What can hang from each mark:
Q740: Q436
Q492: Q430
Q436: Q458
Q173: Q436
Q458: Q6 Q400
Q6: Q74 Q436
Q74: Q400 Q436
Q400: Q979
Q979: Q582
Q582: Q6 Q254 Q492
Q254: Q436 Q740

Each row was made from one small tree. The marks that hang from a mark follow it in brackets, in the order of their numbers. Every link used is in the known rows. Write each row's tree.
Known rows:
Q6{Q436}: [-.09,-.26,-.13,.31,-.29,-.16,-.14,.02,.19,.07,.00,.42,.32,.23,-.09,-.10,.16,.39,-.04,.25,.36,-.15]
Q254{Q436 Q740}: [.13,-.48,-.27,.20,-.10,-.17,.01,-.10,.43,.00,-.09,.44,.33,.31,-.12,.01,.37,.17,.04,.02,.09,-.11]
Q254{Q740{Q436}}: [-.01,-.64,-.29,.29,-.20,-.33,-.15,-.05,.53,.04,-.19,.35,.31,.27,.10,-.10,.20,.23,.03,.03,-.14,-.14]
Q173{Q436{Q458{Q6{Q74} Q400{Q979}}}}: [-.10,.47,.44,.12,-.09,.17,.03,.07,-.17,.03,-.22,.08,.29,.05,.22,.13,-.20,.32,-.08,.04,.56,-.06]
Q436{Q458{Q6{Q74} Q400{Q979{Q582{Q254}}}}}: [-.14,.38,.34,-.22,.16,.23,.06,-.06,-.26,.05,-.22,-.13,.24,.02,.12,.55,-.22,.17,-.03,.20,.32,-.17]
Q74{Q436{Q458}}: [-.01,-.29,.09,.24,-.04,-.03,.01,.24,.37,-.11,-.06,.12,.32,-.01,.18,-.17,-.06,.33,-.02,.20,.07,-.05]
Q173{Q436{Q458}}: [-.09,-.14,.16,.16,-.05,.04,.08,.24,.47,-.13,-.09,.16,.30,.03,.14,-.30,.04,.26,-.07,.36,.20,-.04]
Q436{Q458{Q6{Q74} Q400{Q979}}}: [-.04,.43,.36,.10,-.10,.17,-.03,-.08,-.19,.05,-.13,-.05,.26,.00,.18,.23,-.13,.38,-.08,-.04,.63,-.20]
Q6{Q74{Q400{Q979{Q582{Q492}}} Q436{Q458}}}: [-.23,-.12,.20,.17,-.03,.13,.25,.37,-.42,.15,-.16,.02,-.01,.14,-.01,.13,.06,.23,-.01,.06,.20,-.25]
Q458{Q6 Q400}: [.08,-.05,.13,.14,-.07,.12,-.03,.06,.14,.12,.16,.03,.31,.28,.21,.01,-.15,.47,.20,-.05,.34,-.32]
Q254{Q436{Q458{Q6 Q400{Q979{Q582}}}} Q740}: [-.11,-.12,.10,-.16,.02,.31,.12,-.33,-.14,-.18,-.33,.12,.39,.27,-.06,.55,.10,.17,.16,-.04,.16,.01]
Q173{Q436{Q458{Q6{Q74} Q400}}}: [-.18,.52,.42,.06,-.11,.16,-.05,.29,-.01,-.06,-.01,.00,.16,.19,.34,-.07,-.28,.38,-.13,.09,.40,-.20]
Q74{Q400{Q979} Q436}: [.21,-.62,-.01,.43,-.09,-.14,.23,.14,-.13,.33,-.23,.29,.36,.13,-.07,.04,-.07,.27,.38,-.09,.26,-.09]
Q492{Q430}: [.12,-.39,.14,.33,.02,.08,-.10,.10,.42,.14,.12,.20,.28,.09,.21,-.24,.12,.27,.12,.46,.21,-.38]
Q582{Q6{Q74{Q400}} Q254}: [.12,-.04,-.16,.05,.18,-.22,.09,.27,.06,.39,-.02,-.11,-.04,.24,.11,.10,-.02,.20,.05,-.01,.10,-.31]
Q74{Q400{Q979} Q436{Q458}}: [.08,-.44,.14,.33,-.07,-.05,.21,.17,-.07,.12,-.25,.07,.32,-.01,-.02,.02,-.11,.27,.25,.01,.20,.02]
Q173{Q436{Q458{Q6 Q400}}}: [-.10,.18,.34,.04,-.05,.20,.01,.24,.17,-.11,.05,-.05,.30,.22,.31,-.11,-.30,.42,.06,.10,.24,-.08]
Q74{Q400 Q436{Q458}}: [.00,-.37,.12,.27,-.08,-.07,.14,.39,.08,.03,-.03,.01,.18,.13,.09,-.21,-.18,.34,.19,.02,.00,-.10]
Q74{Q436}: [.12,-.48,-.05,.35,-.08,-.13,.03,.22,.33,.10,.00,.32,.34,.11,.10,-.16,-.02,.35,.13,.12,.15,-.17]
Q740{Q436{Q458{Q6{Q74{Q400}}}}}: [-.06,.06,.07,.18,-.32,-.13,-.11,.16,-.15,.03,-.10,-.15,.03,.36,.25,-.05,-.22,.49,-.07,-.07,.21,-.34]
Q400{Q979{Q582{Q254{Q740{Q436}} Q492}}}: [-.10,-.73,-.36,.04,.14,-.19,-.01,-.14,.30,.18,-.26,.21,.27,.21,.00,.32,.27,.02,-.03,.13,-.31,-.06]
Q173{Q436{Q458{Q400{Q979{Q582{Q6{Q74}}}}}}}: [-.39,.33,.30,-.12,.10,.31,.26,.19,-.11,-.07,-.49,.12,.07,.11,.17,.35,-.01,.13,.05,.24,.36,-.03]
Q436{Q458}: [.01,-.19,.09,.13,-.04,.01,.00,.08,.45,-.10,.00,.03,.29,-.03,.10,-.20,.10,.32,-.06,.29,.24,-.17]
Q436{Q458{Q400}}: [-.15,.03,.25,.10,-.04,.10,.03,.24,.34,-.17,-.01,.00,.23,.10,.17,-.07,-.11,.32,.06,.15,.25,-.11]

Which tree is each row?
[-.27,-.06,-.07,.13,-.09,-.09,.07,.15,-.54,.37,-.05,.18,.00,.32,-.24,.35,.13,.17,-.10,.19,.23,-.23]
Q6{Q74{Q400{Q979{Q582{Q254 Q492}}}} Q436}
[-.11,.37,.14,.28,-.35,-.03,-.21,-.14,-.47,.21,-.13,.35,.31,.26,.01,.32,-.08,.45,-.04,-.08,.76,-.18]
Q458{Q6{Q74 Q436} Q400{Q979}}
[-.15,-.04,-.42,.13,.10,-.39,-.15,.20,-.13,.41,.16,-.01,-.12,.39,-.01,.04,.28,.23,-.25,-.15,-.12,-.17]
Q582{Q6{Q74{Q400} Q436} Q254{Q740} Q492}
[-.22,.16,.12,.32,-.35,-.13,-.01,.04,-.41,.11,-.26,.22,.17,.09,-.19,.12,.08,.30,-.14,.11,.55,-.08]
Q6{Q74{Q400{Q979}} Q436{Q458}}
[-.37,.20,-.08,-.19,.03,-.04,.04,.23,-.30,.06,-.17,-.15,-.11,.26,-.01,.32,-.01,.19,-.10,.27,.02,-.13]
Q979{Q582{Q6{Q74{Q400} Q436{Q458}} Q254}}
[-.18,-.33,-.15,.04,.28,.19,-.13,-.08,.00,.29,.00,.05,.14,.22,.11,.36,.24,.18,-.02,.53,.01,-.13]
Q400{Q979{Q582{Q6{Q436} Q254 Q492{Q430}}}}
[-.23,.08,.31,.12,-.06,.11,.08,.39,.31,-.18,-.07,.12,.25,.16,.21,-.15,-.18,.27,.07,.24,.17,.01]
Q173{Q436{Q458{Q400}}}
[-.02,.24,.28,.14,-.16,.03,.07,.31,-.20,.12,.02,-.09,.09,.21,.19,-.21,-.18,.38,-.06,.05,.34,-.29]
Q173{Q436{Q458{Q6{Q74{Q400}}}}}
[.15,.13,.22,.17,-.12,.06,.08,-.08,-.35,.25,-.13,-.12,.19,.03,.03,.10,-.04,.38,.00,-.04,.55,-.29]
Q436{Q458{Q6{Q74{Q400{Q979}}}}}
[-.22,.36,.38,-.11,-.03,.35,.10,-.11,-.33,-.02,-.25,-.01,.23,.06,.12,.41,-.08,.28,.02,.13,.53,-.27]
Q436{Q458{Q6{Q74} Q400{Q979{Q582}}}}
[-.05,-.13,.11,-.17,.27,.41,-.11,.05,.14,-.08,.32,-.29,.11,.36,.29,.19,-.01,.26,-.12,.49,-.12,-.31]
Q979{Q582{Q254{Q436{Q458{Q6}}} Q492{Q430}}}
[-.27,-.27,-.37,-.09,.17,.03,-.04,.11,.17,.16,.12,-.01,.04,.35,.03,.24,.20,.29,-.13,.32,-.05,-.13]
Q979{Q582{Q6{Q436} Q254 Q492}}
[-.19,-.40,-.41,-.15,.17,-.14,-.08,-.13,.22,.14,-.17,.19,.24,.22,-.08,.30,.30,.10,.00,.28,-.19,-.02]
Q979{Q582{Q6{Q436} Q254{Q740}}}
[.10,.12,.11,-.05,.08,.12,-.02,-.15,.03,-.05,-.13,-.07,.40,.21,.04,.53,-.26,.26,.07,-.02,.30,.09]
Q582{Q254{Q436{Q458{Q6 Q400{Q979}}}}}
[-.20,-.45,-.44,-.07,.26,-.07,-.04,-.24,.05,.29,-.14,.15,.23,.17,-.14,.41,.46,.11,-.12,.16,-.13,.04]
Q400{Q979{Q582{Q6{Q436} Q254{Q740} Q492}}}
[.00,-.02,-.15,-.02,.30,-.30,-.12,.16,.34,.08,-.15,-.04,.13,-.08,.24,.08,.07,.09,-.25,.03,-.25,.03]
Q582{Q6{Q74{Q436{Q458}}} Q254{Q740}}
[-.16,-.01,.35,.19,-.02,.14,.14,.16,.19,-.08,-.29,.21,.39,.03,.08,.05,-.14,.21,.11,.18,.35,.13]
Q173{Q436{Q458{Q400{Q979}}}}
[-.37,-.24,-.14,.02,.00,.22,.15,.03,-.28,.11,-.12,-.13,-.01,.30,-.11,.25,.25,.35,.04,.17,.18,-.05]
Q74{Q400{Q979{Q582{Q6{Q436{Q458}} Q492}}}}
[-.13,.14,-.09,-.16,.16,.11,.19,.01,-.15,.08,-.42,.24,.08,.37,-.04,.77,.00,.02,.10,.06,.30,-.08]
Q458{Q400{Q979{Q582{Q6{Q74} Q254{Q436}}}}}
[-.13,-.42,-.25,-.05,.22,.20,.17,.12,.33,.15,.12,-.05,.01,.30,.13,.03,.33,.34,.03,.23,.06,-.38]
Q979{Q582{Q6 Q492}}
[-.31,.11,.11,-.01,-.11,-.05,.09,.05,-.49,.10,-.36,.11,.14,.08,-.24,.42,-.01,.10,-.07,.32,.25,-.04]
Q6{Q74{Q400{Q979{Q582{Q254}}}} Q436{Q458}}
